Each row was made from one small tree. The marks that hang from a mark follow it in brackets, in alphabetical order. Every link used is in the known rows. Write each row's tree.
(in the rows, 128 means zero)
Known rows:
roru{sobo{fipivep rizu} zonari}: [105  99 112 135 105 125  90 147 139 165 154 114 100 196 134 152  96 211
 119 134 124 151 105 141 146 102 166 107 155 174  92 119 151 174  90 128]
gesez{sobo{fipivep rizu roru} terum}: [132 116 151 139 100 123  75 164 143 134 129 115 114 152 112 124  93 227
  89 152  98 126  91 130 125 159 153 106 148 103  73 116 126 157  88 157]
supog{kitak{zopi} terum{gesez}}: [ 78 100 110 109 151 108 130 165 102 150 162 133 149  90 106 117 111 144
  96 101 138 150 143 166  99  92 127 115 126 138 122  96 122 181 146 117]
sobo{rizu}: [ 94  99  94 118 145 126  99 177 109 177 142 103 101 148 121 143 103 180
 120 117  96 156 111 150 141 111 159 120 154 164 110  88 131 156 131 108]
momod{sobo{gesez rizu{kitak}}}: [ 90  72 123 126 101 127  97 192  72 172 164 117  94 157  86 155  81 182
 114 126 106 159 114 154 122  95 181  77 153 172 106  58 115 146 148 110]
sobo{roru{zonari}}: [106  78 119 123 135 132 101 130 109 151 159 107 116 145 116 129 103 192
 107 125 118 153 101 136 136 115 156 105 165 161 110 113 138 161 140 125]
supog{giga terum}: [ 82 102 112 121 182 108 131 152 116 177 127 118 135 131 106 130 130 144
 101 103 113 116 135 147 108  97 136 121 122 138 123 107 161 172 136 100]
roru{sobo{fipivep gesez momod rizu} zonari}: [ 93 114 115 143 113 155  67 166 121 157 177 144 103 194 134 138  87 234
 109 113 157 151 134 141 121 101 209 117 154 162 106 108 155 162  73 130]
roru{sobo{gesez} zonari}: [ 77  90 111 106 126 122 122 157 115 171 168 133 129 159 103 130  97 189
  98 114 128 185 117 162 128  97 175  87 167 188 105 120 146 166 129 123]
zonari{roru{sobo{momod}}}: [105 118  99 124 147 124 103 143 111 166 125 119  94 132 117 137  96 174
  94  87 135 161 128 139 111 101 167 126 136 142  95 120 152 172 103 116]
terum{gesez{sobo} supog{kitak} zopi}: [ 99  52 125 110  89  72 151 137  88 131 167  71 115  78 133  85 118 157
  68 143 113 179 131 155 120  87 146 119 113 180  94 134 128 176 126  85]
gesez{terum}: [ 92 110 113 106 135 122 121 175 106 168 145 121 127 116 104 117 110 175
 113 127  87 141  99 178 134 131 143 112 142 131  89 115 141 152 150 123]
kitak{rizu zopi{giga}}: [114 110  65 111 154 179 113 185 118 178 164  96 125 109 124 137 139 153
 140 109 107 145  96 146 154 144 106 120 175 135 122  78 135 160 151 108]
sobo{fipivep gesez momod roru{zonari}}: [103 107 131 161 128 179  56 139 103 123 195 141 119 164 112 113  84 236
 105 108 164 140 115 130 121 111 203 122 166 128 110 102 152 157 106 136]
sobo{gesez{terum} momod rizu{kitak} roru}: [116 101 131 129 114 160  62 212  89 144 158 141 111 132 118 131  79 208
  85 130 126 120 146 138  94 145 185  95 139 119 103  82 108 117 114 136]
roru{sobo{momod rizu}}: [ 94 116  87 114 127 116 100 178 116 175 132 117  83 150 133 142 104 199
 112 101 116 151 140 147 120 118 178 133 138 156 110 116 135 152  85 103]
sobo{momod rizu}: [ 95 109  90 122 145 138  84 185 100 169 148 116  84 139 135 142 101 197
 124 103 112 140 132 147 128 116 178 147 141 146 118  91 136 151 108 101]
kitak{rizu zopi}: [ 95 116  71  99 132 156 106 187 109 165 156 106 113 116 114 126 124 153
 129 114 121 154  91 146 143 145 132 126 178 141 107  79 124 176 144 126]
roru{sobo{fipivep gesez momod} zonari}: [ 89 116 117 142 113 150  84 154 113 146 182 144 113 170 113 124  90 225
 110 105 155 154 123 155 123  98 199 121 156 150 101 124 164 170  89 125]
sobo{fipivep gesez momod}: [ 82 130 113 155 139 167  75 173  89 138 187 137 116 143  99 115  90 213
 123  90 143 147 119 156 129 102 198 143 158 118 102  93 156 160 114 115]
momod{sobo{fipivep roru}}: [109 108 138 160 107 134  99 114  97 138 152 106 106 158  85 116  97 214
 115 111 113 140  68 138 138 110 171  94 157 122  87  94 141 162 132 131]
terum{gesez supog{giga kitak{rizu zopi}}}: [107  85  97 108 140 125 156 170 101 158 162  82 143  71 152  81 147 115
 102 110 144 142 122 138  98 105 127 105 127 159 132  84 128 166 128  86]
zopi{giga kitak{rizu}}: [110  90  71  95 167 196 120 179 103 169 136  82 125 106 140 135 115 146
 137 124 100 150  97 154 173 120  93 114 150 159 111  78 143 127 141  79]
kitak{rizu}: [ 93 105  76  98 151 147 107 176 107 164 143 101 108 128 120 117 111 156
 115 115 110 150  94 153 147 131 138 129 163 150 103  83 126 158 136 112]
momod{sobo{fipivep gesez roru}}: [ 93 109 145 165 114 150  93 125  89 134 177 123 124 167  71 107  87 219
 100 106 131 157  73 142 126 103 195  79 168 126  91  82 136 155 138 140]
sobo{fipivep gesez roru}: [ 94 120 134 162 136 159  82 144 104 128 178 126 138 155  85 105  86 212
 101 105 137 157  92 136 131 113 185 100 175 121  95  91 137 155 133 139]
zonari{roru}: [100 101 107 128 163 130 105 142 102 168 140 107 113 129 105 140  97 155
 105 105 116 169 101 140 130  96 149 115 153 149  93  94 145 174 148 119]
terum{supog{kitak} zopi}: [ 93  83  91 120 110 107 142 139  72 148 165  68 114 114 139  92 124 162
  98 126 128 156 108 152 135  87 157 115 121 184 108 117 147 173 154  77]
sobo{fipivep gesez momod rizu{kitak{zopi}}}: [103 122 107 160  93 174  45 215  85 144 193 133 100 144 103 158  86 208
 140 113 149 130 134 134 118 117 187 130 163 120 108  66 128 167 108 127]
terum{gesez{sobo{fipivep}} zopi{giga}}: [109  65 124 155 110 117 106 133 122 130 189  94 129 103 111 122 125 188
  90 137  87 167 124 158 155  93 124 132 140 147  81 127 143 167 115 119]
momod{sobo{fipivep gesez}}: [ 79 108 134 154 117 144 103 147  83 151 179 129 121 162  69 116  91 206
 120 102 122 160  77 162 136  90 190  93 164 139  91  77 150 165 144 125]
supog{giga terum{gesez{sobo{roru}} zopi}}: [ 94  56 148 128 141  74 124 114 133 130 139 114 139 101 109 107 136 160
  27 134 112 142 159 124  94  98 137 113 113 146 106 136 128 170 109 134]
roru{sobo{fipivep} zonari}: [ 98 102 114 134 104 121 106 134 131 155 159 115 113 173 113 135 101 202
 123 124 123 152  95 155 149  98 157 113 157 162  87 135 161 181 107 125]
zonari{roru{sobo{gesez rizu}}}: [ 94 107 112 124 153 130  97 163 121 182 138 126 118 168 109 146  85 174
  75 105 136 195 123 128 110  95 183  76 160 174  98  86 134 160 112 137]
terum{gesez supog zopi}: [ 74  56 118 136 106 110 130 125  88 156 192  87 114 108 137  96 129 161
  78 146 103 179 127 150 134  81 161 112 123 170  97 121 132 154 144 107]
rizu{kitak}: [ 99  79 103 117 116 117 107 186  83 161 151  95 101 118  97 146  93 154
 133 120  94 143 114 162 138 103 133 121 150 148  96  98 130 161 154  97]

Which tree is each row?
[104 105 105 122 146 113 103 150 127 185 118 108 101 160 124 154  93 167
  89 114 117 175 117 128 121 100 161  96 146 170  91 101 136 169 109 127]
zonari{roru{sobo{rizu}}}
[ 88 139 125 148 131 167  80 184  99 142 179 156 129 135 101 101  94 220
 112 107 131 128 115 172 120 125 188 132 145  99  92 103 154 148 116 135]
sobo{fipivep gesez{terum} momod}
[118 100 142 105 114 103 116 160 126 141 126 114 121 108  96 112 101 196
  83 138  88 141  97 153 121 159 135 103 150 112  81 133 127 156 123 141]
gesez{sobo{roru} terum}
[ 98 103 115 114  98 148  85 235  94 171 171 141 127 125  97 151  96 176
 116 143 111 141 125 155 112 138 151  82 161 134 102  73 111 152 152 142]
sobo{gesez{terum} rizu{kitak{zopi}}}
[ 96  99 125 156  73 150  77 192  78 155 185 125 106 161  75 161  88 199
 138 129 127 146  97 141 127 105 179  79 167 139  97  51 124 174 142 135]
momod{sobo{fipivep gesez rizu{kitak{zopi}}}}
[100 116 127 164 137 165  63 161 113 138 171 126 128 177 106 122  80 222
  98 116 135 157 101 121 128 115 196  95 173 132 101  73 127 146 115 145]
sobo{fipivep gesez rizu roru}
[ 94  89 114 130 103 137 150 148 109 179 182 103 146 130 135  96 139 181
  70 147 102 166 119 164 126 115 154  64 125 159  94 139 159 132 140 113]
roru{sobo{gesez{terum{supog zopi{giga}}}}}
[108  61 105 130 126 116 110 149 108 142 181 100 107  74 127 120 130 185
  82 119  93 164 160 161 136 105 136 152 126 154 107 131 141 152 109  95]
terum{gesez{sobo{momod}} zopi{giga}}
[104  57 150 124 124  82 140 156 122 175 147  78 111 108 144 117 128 155
  80 144  88 157 144 125 100  96 148 107 120 155 113 115 135 152  86  87]
terum{gesez{sobo{rizu}} supog{giga}}
[106  70 134 124 114 121 115 112  97 155 156 108 102 157 101 131 101 201
 107 124 113 152  85 142 133 109 166  82 158 167 108 103 138 160 146 124]
momod{sobo{roru{zonari}}}
[136  57 111 112  87 111 100 198 116 161 148  88 107 111 125 159 120 179
  95 172  65 132 136 157 142 139 108 107 127 159  86 119 129 149 129 113]
gesez{sobo{rizu{kitak}} terum{zopi{giga}}}
[ 94  83 120 128 112 108 149 143  99 172 155  88 130 111 141  91 154 155
  84 147  98 123 116 148 120 109 152 101 109 155 102 134 166 158 143 102]
gesez{terum{supog{giga} zopi}}
[103  87  95 122 134 138 121 160 107 167 167 103 136 110 124 120 140 175
 104 134  77 142 114 175 155 123 123 109 132 155  98 122 153 145 162 116]
gesez{terum{zopi{giga}}}
[113  87 112 139 141 166  88 167 114 160 178 123 147 140 130 114 121 207
  64 140 105 153 126 140 130 133 163  71 149 158 112  93 128 120 146 141]
sobo{gesez{terum{zopi{giga}}} rizu roru}
[106 116 159 159 109 156  78 153 107 148 162 142 129 182  92 110  88 235
  85 133 121 137  81 140 116 129 198  60 156 120  83  74 129 135 123 165]
momod{sobo{fipivep gesez{terum} rizu roru}}
[112  75 116 124 136 135  82 145 119 161 152 108 105 169 134 142 100 203
 104 136 119 150 111 122 134 119 168 100 164 172 117  97 128 153 123 129]
sobo{rizu roru{zonari}}
[ 98 136 117 158 141 154  80 145 110 146 156 142 116 155 101 125  81 202
  89  86 163 166 122 134 108  91 196 116 148 125  85 108 161 171  92 136]
zonari{roru{sobo{fipivep gesez momod}}}
[121  80 109 108  97 108  79 209  95 153 134 101  64 118 118 165  86 190
 121 131 101 132 145 142 119 129 151 149 138 139 102 104 122 162  91  94]
gesez{sobo{momod rizu{kitak}}}
[111  60 104 104  91 104 101 179 116 176 141 103  88 168 128 175  89 176
 117 146 108 152 132 146 133 102 145  93 146 193  99 114 124 163 112 111]
roru{sobo{rizu{kitak}} zonari}
[111 133 112 154 131 140  83 133 118 147 135 122 100 152 115 135  90 195
 102  91 146 149 114 134 121  97 173 133 137 120  82 122 164 179  85 128]
zonari{roru{sobo{fipivep momod}}}
[ 99 120 127 114 127 128 160 188  88 169 169 113 167  88 118  85 134 152
 105 110 139 131 118 154  85 115 155  74 128 139 129 100 158 166 154  95]
sobo{gesez{terum{supog{giga kitak{zopi}}}}}
[ 90 103 121 139 112 142  84 162 132 164 176 133 119 202 120 143  88 219
 106 129 140 170 110 143 134  94 192  89 167 179  99 103 149 167  96 137]
roru{sobo{fipivep gesez rizu} zonari}
[125  87 112 138  78 131  64 176 117 150 155 115  76 180 142 171  84 215
 130 136 137 118 138 139 128 102 169 129 135 158  93 119 144 168  74 115]
roru{sobo{fipivep momod rizu{kitak}} zonari}
[ 96  70 131 112 125  91 105 177 125 161 149 108 105 114 117 138  99 179
  88 134  85 181 136 151 124 108 146 124 148 157  95 103 110 158 102 118]
terum{gesez{sobo{rizu}}}
[104  80 116  82 177  86 145 171 133 146 113 111 145  84 127  95 122 122
  59 111 132 129 152 153  87 106 111 125 110 149 118  97 124 172 102  99]
supog{giga kitak{rizu} terum{gesez{sobo}}}
[ 83  93 148 128 102 136 127 168  87 188 168 120 117 160 119 111 109 197
  91 149 103 154  93 156 105 117 193  57 132 146  99  82 137 128 143 124]
momod{sobo{gesez{terum{supog}} rizu}}
[ 91  38 130 114  98  77  92 171 116 145 150 111 100 122 118 156  99 160
  55 172 101 151 171 142 109  96 134 121 112 166  87 113 101 168 113 133]
supog{terum{gesez{sobo{rizu{kitak}}} zopi}}
[ 92  65 126 130  88 123  86 157 111 122 156  98 105 117 131 135  90 190
  90 166 102 175 122 139 160  85 138 126 130 175  75 111 126 161  86 119]
terum{gesez{sobo{fipivep rizu}} zopi{kitak}}
[140  82 124 159  94 160  35 163 104 129 165 112  82 175 140 158  81 224
 124 138 142 108 128 113 126 115 176 128 144 136 105  95 129 153  88 126]
sobo{fipivep momod rizu{kitak} roru{zonari}}
[ 84 104 123 136 110 136 102 147 121 154 180 134 131 179 101 128  93 207
 111 118 140 169 105 157 138  93 181  94 169 164  91 121 159 175 114 133]
roru{sobo{fipivep gesez} zonari}
[125  72 132 111 113 110  88 147 133 154 139 102  97 157 123 151  96 210
  94 149 110 157 110 119 128 135 153 106 165 168 106 116 125 166 102 130]
gesez{sobo{rizu roru{zonari}}}
[109 123 116 149 132 124 100 126 127 159 135 111 114 160 102 138  90 177
 101 106 130 163  93 134 134  92 155 106 150 135  70 117 157 185 108 136]
zonari{roru{sobo{fipivep}}}
[134  61 148 157  73 138  62 136  98 143 159 101  86 192 112 165  79 220
 121 153 122 124  91 120 134 105 167  80 151 161  90  81 124 161 119 137]
momod{sobo{fipivep rizu{kitak} roru{zonari}}}
[118 103 144 114 111 101 144 167 111 165 131  96 108  87 137 101 137 176
  97 133  99 106 131 147  89 137 150 132 105 104 107 146 169 156  92  84]
gesez{sobo{momod} terum{supog{giga}}}
[101 124 122 158 139 147  77 154 128 165 148 131 123 187 108 142  79 196
  84 110 149 181 108 122 118  90 190  81 163 151  83  87 144 171  96 150]
zonari{roru{sobo{fipivep gesez rizu}}}
[ 99 107 143 168 115 155  76 140  98 145 168 126 116 188  90 121  82 230
  99 116 132 155  84 126 126 107 206  72 167 139  99  62 127 145 121 143]
momod{sobo{fipivep gesez rizu roru}}
[ 96  87 117  98  93  88 122 167 112 146 142 109 112 103 100 115 119 182
  80 152  81 152 107 168 138 138 136 124 136 151  75 143 136 173 134 130]
gesez{sobo terum{zopi}}
[119  86  92 126 121 148 111 191  95 171 172  91 119  96 101 166 123 153
 154 117  90 136 118 158 145 118 101 111 159 135 114  92 136 164 167  94]
rizu{kitak{zopi{giga}}}
[116 104 122 119 122 116  97 154 108 133 131 107  89 105 106 121  98 206
  96 106 113 144 123 135 116 144 158 144 150 113 102 129 133 160  99 110]
gesez{sobo{momod roru}}
[113 117  66  91 157 131 135 193 105 159 136  95 136  92 123 106 138 129
 126  85 141 128 106 142 120 125 121 121 152 162 134  74 138 188 140  91]
supog{giga kitak{rizu zopi}}
[ 78  56 105 122 160 151 125 134 102 154 166 107 146  97 137 134 122 146
  85 144 100 161 151 162 149  68  99 106 107 170 109 111 145 134 148  98]
supog{terum{gesez zopi{giga kitak}}}
[ 89 113 114 137 148 159  86 160  87 139 171 134 119 126 101 104  94 207
  95  89 139 156 128 140 109 122 196 119 162 127 119  94 133 138 127 118]
sobo{gesez momod roru}
[130  82 109 129  93 154  55 181  98 149 167 116  83 139 135 171  95 203
 126 136 142 121 140 111 113 134 163 118 156 147 127  92 114 162 112 127]
sobo{momod rizu{kitak{zopi}} roru{zonari}}
[ 98 137 103 142 114 129  96 153 116 148 147 119  98 147 113 126 100 210
 124  93 127 137 115 157 134 110 173 145 140 122  87 131 157 169  87 112]
roru{sobo{fipivep momod}}
[ 90 127 130 144 129 159  77 192 116 158 171 144 138 165 108 118  90 214
 104 131 115 143 104 160 129 122 182  98 157 125  87  81 138 144 122 148]
sobo{fipivep gesez{terum} rizu}
[ 80  94 151 124 101 132 146 154  76 179 175 119 126 138 100  97 111 186
  93 139 103 154  83 173 110 114 183  62 133 133  92  99 145 137 158 119]
momod{sobo{gesez{terum{supog}}}}
[ 99  70 136 132 120 143  90 139  96 166 172 127 110 183 105 134  90 218
  90 131 132 170  99 130 119 104 200  59 170 185 119  73 125 145 138 139]
momod{sobo{gesez rizu roru{zonari}}}
[110  99  83  96 138 138 139 167  88 161 142  70 113 117 150  88 116 146
 110 121 135 147  91 149 128 119 140 114 136 159 109  88 132 158 138  78]
terum{supog{kitak{rizu}}}
